Known rows, with every step that occurs
malo/zabip/taku/kofiv/mano/luma: -.23	.32	-.12	.10	.56	.05	-.08	-.31	.07	-.16	-.31	.19	-.24	-.07	-.25	-.07	.19	.01	.11	-.12	-.13
malo/kofiv: -.34	.00	.13	.01	.11	-.03	-.13	-.30	-.06	.04	-.27	-.09	-.29	.01	-.18	-.06	.06	.16	-.37	.01	.23
kofiv/malo/zabip/taku/dituz: -.33	-.17	-.20	.19	.04	.11	-.04	-.23	.34	-.21	.11	-.05	-.03	.05	-.36	-.08	.02	-.31	.14	-.20	.08
luma/mano/zabip/taku/kofiv/malo/dituz: -.33	-.04	-.63	-.02	.07	.14	-.20	-.06	.33	-.04	-.48	-.38	.15	-.11	.01	.03	.29	.27	-.56	.01	-.34
luma/mano/dituz: -.07	-.21	-.40	-.15	-.09	.06	-.09	.03	.19	.08	-.47	-.41	.27	-.11	.14	-.01	.21	.24	-.58	.06	-.30
kofiv/malo/dituz: -.10	-.16	-.22	-.01	-.15	.24	.03	-.17	.30	.04	.30	-.09	.27	-.15	-.26	.10	-.13	-.21	-.10	-.06	.01
mano/zabip/taku/dituz/malo/kofiv: -.01	.03	-.15	-.11	.28	-.07	-.26	.09	.07	-.39	-.42	-.52	.03	.34	.22	-.09	.04	-.01	-.01	-.22	-.20
zabip/mano: .06	-.28	-.06	-.06	-.16	-.06	.04	-.22	-.17	.08	-.01	-.01	.04	-.03	.10	.23	.00	.03	.07	-.12	.29
luma/mano: -.36	-.15	-.31	-.02	-.12	-.02	.00	-.12	.15	.07	-.43	-.17	-.02	-.08	-.01	-.01	.25	.24	-.41	.13	-.12
malo/zabip: -.12	.13	.10	.12	.26	.08	.14	-.42	-.13	-.19	-.22	.09	-.12	-.01	-.32	-.14	-.02	-.05	-.04	.05	.01
luma/mano/dituz/malo: -.08	-.27	-.35	-.27	-.05	-.05	-.04	.02	.03	-.13	-.58	-.46	.18	.05	.20	.08	.13	.30	-.59	.07	-.38
taku/dituz/malo/zabip: -.31	-.23	.27	-.08	.13	-.29	.22	-.16	-.19	-.61	-.63	-.38	.10	.25	.05	.12	-.11	-.21	.23	-.02	.17
zabip/taku/kofiv/mano/dituz/malo: -.14	.12	-.38	-.05	.38	-.12	-.29	.16	.15	-.15	-.23	.08	-.20	-.01	.11	.10	.17	.24	.05	-.22	-.19
mano/zabip/taku/dituz/malo: .10	.03	-.19	-.11	.24	-.06	-.21	.19	.09	-.41	-.33	-.48	.12	.34	.28	-.06	.02	-.06	.11	-.22	-.28
mano/dituz/malo: .40	-.18	-.05	-.34	.09	-.05	-.04	.21	-.17	-.29	-.21	-.42	.31	.19	.30	.13	-.17	.07	-.25	-.07	-.38
mano/zabip/taku: .22	.17	-.30	-.04	.23	.10	-.28	.17	.15	-.15	-.06	-.28	.05	.22	.18	-.16	.06	.03	.00	-.20	-.36
zabip/mano/dituz/malo/kofiv: .22	-.40	-.05	-.31	-.05	-.10	-.03	-.18	-.32	-.10	-.25	-.33	.16	.10	.25	.30	-.09	.14	-.23	-.16	.10
kofiv/mano: -.03	-.19	-.06	.03	.00	-.17	.28	-.17	.21	-.01	.38	.08	.23	-.20	-.18	-.16	.13	-.12	.36	-.17	-.02
taku/zabip/mano/luma: .05	-.13	-.18	-.08	.28	.11	-.20	-.09	-.06	.07	.04	.05	-.07	.16	.17	-.01	.28	-.15	.36	-.25	-.02
taku/dituz: -.23	-.19	.14	.02	-.05	-.17	.07	.05	.09	-.22	-.38	-.36	.27	.02	.12	.07	.00	-.27	.25	-.05	.28
dituz/malo/kofiv/mano/zabip/taku: -.21	-.16	.03	-.23	.26	-.28	.02	-.24	-.18	-.45	-.26	-.20	-.28	.33	-.01	-.02	-.01	.19	-.07	-.15	-.14
kofiv/mano/zabip/taku: .13	-.08	-.28	.00	.16	-.10	.08	-.05	.32	-.12	.35	-.11	.26	-.05	-.05	-.27	.18	-.10	.37	-.31	-.27

Rows
-.32	.26	-.17	.19	.50	.01	-.06	-.35	.04	-.19	-.30	.25	-.32	-.08	-.33	-.12	.15	.09	.05	-.09	-.03 -> malo/zabip/taku/kofiv/mano
-.18	.08	.04	-.18	.50	-.19	.08	-.24	-.24	-.53	-.41	.03	-.27	.26	-.04	.12	.02	.08	.12	-.09	-.29 -> dituz/malo/zabip/taku/kofiv/mano/luma
-.41	-.15	-.40	-.12	.10	-.09	-.19	-.09	.16	-.24	-.78	-.55	-.06	.20	.14	-.05	.26	.27	-.46	-.03	-.25 -> luma/mano/zabip/taku/dituz/malo/kofiv
-.31	-.20	-.13	.20	.11	.13	.07	-.16	-.01	-.13	-.06	-.05	.38	-.46	-.23	.39	.15	.06	-.38	-.03	.08 -> taku/kofiv/malo/zabip/mano/dituz
-.15	.06	.01	-.16	.37	-.16	.01	-.24	-.31	-.54	-.44	.03	-.48	.44	-.05	.02	-.14	.12	.05	-.03	-.20 -> dituz/malo/zabip/taku
.27	-.25	-.16	-.10	.03	-.09	.20	-.01	.26	-.01	.35	-.16	.52	-.24	-.03	-.16	.09	-.13	.19	-.23	-.21 -> kofiv/mano/dituz
.13	-.30	-.28	-.13	.24	.04	-.21	-.04	-.20	-.12	-.05	-.08	-.04	.23	.20	-.02	.13	.00	.17	-.25	-.04 -> taku/zabip/mano/dituz/malo
-.47	-.08	-.07	.29	.15	.11	.09	-.16	.03	-.16	-.04	.08	.23	-.43	-.33	.30	.16	.06	-.32	.04	.08 -> taku/kofiv/malo/zabip
-.28	-.14	-.44	-.12	.06	-.08	-.13	.01	.18	-.25	-.68	-.52	.04	.19	.20	-.03	.25	.21	-.33	-.03	-.32 -> luma/mano/zabip/taku/dituz/malo
-.07	-.22	-.26	.05	.20	.06	-.18	-.15	-.11	.03	.06	.13	-.18	.15	.05	-.08	.21	-.04	.29	-.21	.14 -> taku/zabip/mano
-.26	.02	-.10	-.19	.31	-.26	-.28	.04	.21	-.29	-.49	-.22	-.32	.38	.20	-.02	.09	-.11	.39	-.30	.00 -> zabip/taku/dituz/malo/kofiv/mano/luma
-.27	.19	-.37	.10	.34	-.09	-.28	.10	.25	.00	-.14	.23	-.28	-.11	-.01	.03	.24	.21	.14	-.20	-.04 -> zabip/taku/kofiv/mano
-.33	.03	-.13	-.12	.25	-.23	-.36	.05	.10	-.31	-.60	-.19	-.48	.43	.18	.00	.00	.02	.22	-.21	.13 -> zabip/taku/dituz/malo/kofiv
-.34	-.36	.24	-.14	.09	-.36	.18	-.13	-.08	-.57	-.52	-.56	.23	.19	.10	.08	-.01	-.17	.15	-.12	.17 -> taku/dituz/malo/kofiv/mano/zabip
-.35	-.11	-.58	.04	.03	.09	-.19	.01	.33	-.06	-.40	-.36	.13	-.08	.03	.02	.35	.27	-.51	-.03	-.34 -> luma/mano/zabip/taku/kofiv/malo
.21	-.01	-.13	-.24	.36	-.01	-.12	.07	-.20	-.39	-.45	-.30	.13	.14	.17	.14	-.08	.16	-.32	-.08	-.38 -> mano/dituz/malo/zabip/taku/kofiv
-.25	-.05	-.07	.01	.22	-.10	-.08	-.34	.17	-.04	-.03	-.16	-.12	-.03	-.21	-.25	.18	.08	-.12	-.21	.04 -> malo/kofiv/mano/zabip/taku
-.12	-.23	-.32	-.22	.04	-.02	.01	-.12	-.01	-.20	-.65	-.43	.15	.04	.09	.04	.13	.28	-.60	.09	-.38 -> luma/mano/dituz/malo/zabip
-.37	-.11	-.04	.17	.16	.12	.10	-.19	.01	-.11	-.06	.02	.32	-.43	-.22	.42	.22	-.01	-.25	-.03	.07 -> taku/kofiv/malo/zabip/mano/luma
-.27	-.10	-.47	-.05	.03	.00	-.18	.02	.30	-.11	-.60	-.49	.10	.08	.15	-.10	.29	.17	-.33	-.04	-.27 -> luma/mano/zabip/taku/dituz
-.24	-.12	-.43	-.18	.17	-.03	-.13	-.06	.03	-.20	-.79	-.35	.02	.00	.11	.11	.20	.39	-.65	.07	-.39 -> luma/mano/dituz/malo/zabip/taku/kofiv
-.29	-.33	.25	-.10	.08	-.31	.23	-.23	-.25	-.58	-.64	-.38	.11	.23	.09	.20	-.11	-.20	.25	-.06	.27 -> taku/dituz/malo/zabip/mano
-.13	-.06	.18	-.15	.27	-.16	.21	-.31	-.42	-.57	-.37	-.04	-.24	.32	-.10	.08	-.16	.08	-.04	.06	-.16 -> dituz/malo/zabip
-.34	-.05	-.16	-.10	.25	-.29	-.27	.00	.17	-.32	-.47	-.16	-.40	.36	.12	-.06	.05	-.02	.34	-.27	.11 -> zabip/taku/dituz/malo/kofiv/mano
-.24	-.06	.16	-.10	.20	-.09	.05	-.36	.14	.07	-.02	-.10	-.02	-.12	-.19	-.11	.22	-.05	-.05	-.15	.07 -> malo/kofiv/mano/luma
